Each row comes from the steps of one path. Every step used is in the known rows, and no mark comes twice. Write the path behind each row, first mark first.
Known rows
supaf -> sovag -> vumif -> bemus -> nufop: [ 19.2  -2.6  10.8 -25.8 -10.3 -11.7   9.8  -3.3 -29.2  28.5 -34.8   4.0
   7.6  11.3   4.2  -4.0   4.6  -9.7  -7.5]
ratu -> sovag -> supaf -> piniso -> vumif -> vepuzut: [-28.5 -17.2  13.9  15.9  19.4 -27.1 -24.5 -29.2 -19.5  29.2  -7.3 -20.8
   8.9  33.7  -4.5 -19.7  12.7 -24.4  -2.8]
nufop -> bemus: [  1.9  -4.4  -2.8  -0.3   5.3 -14.9  -0.6   7.3  -1.4  -7.2   8.6   1.6
  -0.1 -29.6  -3.3   2.5   0.2  -6.2  -5.7]
nufop -> sovag -> ratu -> vepuzut: [  5.6 -10.4  -8.3  -3.5   0.5   5.7   3.7  -2.5  19.1  -1.4 -22.6  18.1
  18.9 -11.7 -27.4  12.8   8.1 -14.4  -0.6]
vumif -> bemus -> nufop -> sovag -> ratu -> vepuzut: [ 19.3 -12.5  -7.9 -27.9  -0.3   8.2  11.6   1.4  -3.1  28.2 -34.0  38.7
  18.3  -1.0 -23.2  16.8   8.4 -11.3 -10.0]
sovag -> ratu -> vepuzut: [  7.0  16.0 -16.6   3.1  -3.7  -2.5  17.6  -3.4  21.6   5.7 -26.8   7.2
  10.5 -22.7 -15.8  19.3   3.2   3.3   6.2]
ratu -> sovag -> supaf -> piniso -> vumif: [-37.1 -15.4  12.6   8.8  10.4 -24.2 -28.7 -22.4 -38.0  16.8 -10.9 -27.1
   5.9  28.4  -1.0 -27.4   5.7 -19.0   4.2]
vumif -> sovag -> ratu: [ 10.7  -0.2  -1.5  13.0 -28.7   0.3  -2.0  -0.1   6.3  18.8  -9.7  17.0
  14.5  -0.6 -15.5  -2.6  -4.2 -11.4   2.5]
piniso -> supaf -> sovag: [  0.0   7.8  10.1  -7.9  -4.2   2.9 -19.9  -1.3   2.1  24.5  -0.4   0.5
   4.4   1.5  26.1 -41.5  13.4  -9.8   4.1]
supaf -> sovag: [  7.3   5.6   5.1   1.0  -1.6   1.1  -8.8  -6.1   2.5  13.7  -8.1  -1.0
   4.2   2.0   6.3 -19.9   6.0  -4.6   2.3]
piniso -> supaf: [ -7.4   2.5   4.8  -9.1  -2.7   1.5 -10.4   4.6  -0.4   9.3   7.9   1.6
   0.2  -1.2  19.9 -22.2   7.4  -5.5   1.4]
vumif -> bemus: [ 12.4  -6.8   5.7   0.0   5.7   3.3   7.7   6.3 -10.4  17.8 -10.6   0.5
  -8.0   1.3   0.1  -6.5  -3.5  -0.1 -13.4]
sovag -> vumif -> bemus: [ 10.5 -12.1  10.4  -3.2  -1.9 -12.2  19.1   5.9 -20.0   3.5 -25.2 -13.3
  -3.6  -0.7  -7.8   5.4  -5.9  -8.0 -14.1]
sovag -> supaf -> piniso -> vumif -> bemus: [-21.2  -4.7  29.4   7.1  26.3  -2.0  -4.6 -23.3 -49.4  39.0 -18.8 -32.0
  -9.2  12.1  17.6 -38.0   5.5 -15.8  -3.6]
supaf -> sovag -> vumif -> bemus: [ 18.3  -6.8  16.1  -2.3  -3.9 -10.8   9.5  -0.4 -17.9  17.6 -34.1 -14.8
   0.6   2.3  -1.2 -13.2   0.0 -12.6 -11.3]
supaf -> piniso -> vumif -> bemus -> nufop: [ -4.8  -7.4  18.8 -11.9  16.3   0.1   5.4 -12.5 -46.5  54.1 -14.3   0.7
  -2.1  20.1  22.6 -15.7   6.4  11.4  -4.2]
ratu -> sovag -> vumif -> bemus: [  7.0 -29.9   0.3  -2.2 -12.1 -31.6   1.7  14.1 -19.5  -0.9 -27.8  -8.7
   2.6  16.6 -26.5   9.4  -9.3 -11.0 -19.7]
piniso -> vumif -> vepuzut: [ 10.6  -0.2  13.3  13.0  19.4  -7.4   1.1 -18.4   6.1  27.9  -4.4  -5.3
   7.7  15.0   0.5  -4.1  18.0   2.6  -6.3]
supaf -> piniso -> vumif -> bemus -> nufop -> sovag -> ratu: [  2.9 -28.6  17.4 -13.4   7.5   8.3 -10.8 -16.0 -35.0  61.5 -22.1  19.8
  15.5  12.5  -2.3 -16.4  10.4  -9.7 -15.0]
sovag -> vumif -> vepuzut: [  6.8  -7.9   5.5   4.8   0.6 -17.9  14.6  -7.9   8.9  -2.7 -10.2  -7.7
   7.8   4.4 -11.3  19.6   5.3 -13.3  -7.2]

Write each row's path
[-10.0   3.0  25.4   8.6  -1.5  -5.5 -12.1 -20.5 -34.7  16.8 -10.6 -15.9
   9.2  28.7   2.3 -33.3   9.6 -23.2  12.1] : piniso -> vumif -> sovag -> supaf
[  9.7 -39.2  18.6  -9.7   1.8  -3.9   4.8   7.4 -22.0  -3.8 -21.1  -2.2
   5.1  10.5 -19.3  -0.9  -0.6 -25.6 -20.7] : nufop -> sovag -> vumif -> bemus
[-16.2 -11.2  26.4  19.1   0.1  -4.1  -2.1 -11.6 -32.5  32.0   0.0 -10.6
   5.0  25.0  15.4 -26.4   0.2   0.1  10.6] : supaf -> piniso -> vumif -> sovag
[  8.3  13.7   0.3  -3.6 -16.1   3.4 -21.8  -5.9  16.3  37.0 -13.2   8.7
  12.3 -16.0  13.6 -36.2  12.4 -13.1   0.4] : piniso -> supaf -> sovag -> ratu
[-19.0 -10.0  -5.3  -3.5  -5.4 -21.1 -26.2  -5.2 -13.2  -8.9  -8.0  -6.7
   6.2  19.8 -18.6  -8.7   1.2 -27.0  -0.1] : ratu -> sovag -> supaf
[ -0.1 -19.6  25.9 -29.8  16.9   6.2 -19.0 -20.3 -50.0  32.3 -21.4   7.1
  11.5  33.1  -2.2 -27.8  20.6 -29.5  -9.8] : piniso -> vumif -> bemus -> nufop -> sovag -> supaf
[  6.1 -33.9  14.2  -2.0   3.5 -10.2   1.1  -6.9   6.8  -9.1  -6.4   3.7
  16.5  15.2 -23.3  13.3  10.6 -30.5 -14.9] : nufop -> sovag -> vumif -> vepuzut
[  6.8   0.4  15.9  -3.5  -3.4 -15.1  -3.6  -9.7  11.1  21.3 -11.8  -7.4
  12.4   5.7  14.3 -21.6  17.5 -23.0  -4.1] : piniso -> supaf -> sovag -> vumif -> vepuzut
[-23.3 -28.8  18.4 -27.5  12.5  11.2 -14.1 -13.9 -50.3  27.3  -8.4  11.0
   3.2  24.0   6.7 -22.2   5.1 -37.5  -8.3] : vumif -> bemus -> nufop -> sovag -> supaf -> piniso
[-33.5 -20.1  25.6 -22.1  17.3   2.8 -25.1 -31.6 -52.1  25.2  -5.0  -1.0
  14.9  31.1  11.3 -28.1  19.2 -29.9   7.3] : bemus -> nufop -> sovag -> supaf -> piniso -> vumif
[-19.9  -0.4  23.6 -16.0  19.7  -1.1  -3.9 -26.5 -61.0  50.2 -20.1 -12.5
  -1.9  22.4  22.4 -28.0  10.7 -12.6   0.0] : sovag -> supaf -> piniso -> vumif -> bemus -> nufop
[ -1.3 -27.5   7.3 -33.1 -11.4  -7.0  -2.7  -2.7 -22.9 -11.1 -11.3  17.6
  20.2  19.4 -14.9  16.2   7.6 -21.8  -2.7] : bemus -> nufop -> sovag -> vumif
[ -8.8   5.3   9.9  22.7  -3.9  -6.6  15.9 -15.5 -11.5  36.9 -26.5  -4.4
  15.4   2.2   0.3  -7.5   3.0   3.1  17.4] : supaf -> piniso -> vumif -> sovag -> ratu -> vepuzut
[ -5.2 -33.1  26.1 -18.4  19.3   7.7  -8.7 -11.1 -48.4  48.3 -10.6  12.0
   7.2  30.7  11.2 -21.6  10.3  -6.4 -11.9] : supaf -> piniso -> vumif -> bemus -> nufop -> sovag
[ -0.9   1.8  15.1 -10.8 -12.1 -11.9  -8.2  -2.2  -7.1   9.2 -15.0 -13.6
   8.4  -0.7  18.6 -29.2  11.5 -17.9   3.9] : piniso -> supaf -> sovag -> vumif
[-21.9 -31.5  36.8   0.5  30.3   6.4 -17.4 -22.1 -51.7  32.5 -14.4 -20.3
   0.5  23.3   6.6 -43.9  10.6 -32.7 -11.0] : nufop -> sovag -> supaf -> piniso -> vumif -> bemus
[  3.4 -24.3  -4.6   5.6  -9.1 -37.4  -1.6   0.2  10.0  -6.5 -13.6  -2.7
  14.5  21.3 -29.6  23.4   1.3 -16.1 -13.4] : ratu -> sovag -> vumif -> vepuzut
[ 12.7 -29.1   8.0 -30.5   2.9  11.0  -5.7   5.5 -24.3  22.2  -8.4  31.8
   7.3  22.5  -6.5  -3.2   5.5 -13.9 -16.9] : vumif -> bemus -> nufop -> sovag
[  6.4   0.0  10.5  -2.0  -9.0 -13.9   2.1  -7.3  -7.0  -0.3 -22.9 -14.8
   8.5   0.4  -1.1  -7.1   3.9 -13.3   2.3] : supaf -> sovag -> vumif
[ 21.7 -10.5   4.5 -22.8  10.7   4.5   8.1 -10.3 -15.6  43.3 -42.2  26.7
  21.8   8.1 -18.3   4.1  19.6  -2.6  -8.0] : piniso -> vumif -> bemus -> nufop -> sovag -> ratu -> vepuzut
[  9.2 -25.2  -5.4 -25.5 -18.6 -31.8   1.9  10.7 -31.3  10.0 -29.6  11.0
   9.8  26.6 -21.3  18.9  -4.6  -7.4 -15.2] : ratu -> sovag -> vumif -> bemus -> nufop
[-33.9   2.4  23.5   7.6  20.7  -4.6 -11.7 -30.5 -38.8  21.3  -8.2 -32.3
  -1.0  10.8  17.7 -31.3   9.7 -15.5  10.4] : sovag -> supaf -> piniso -> vumif
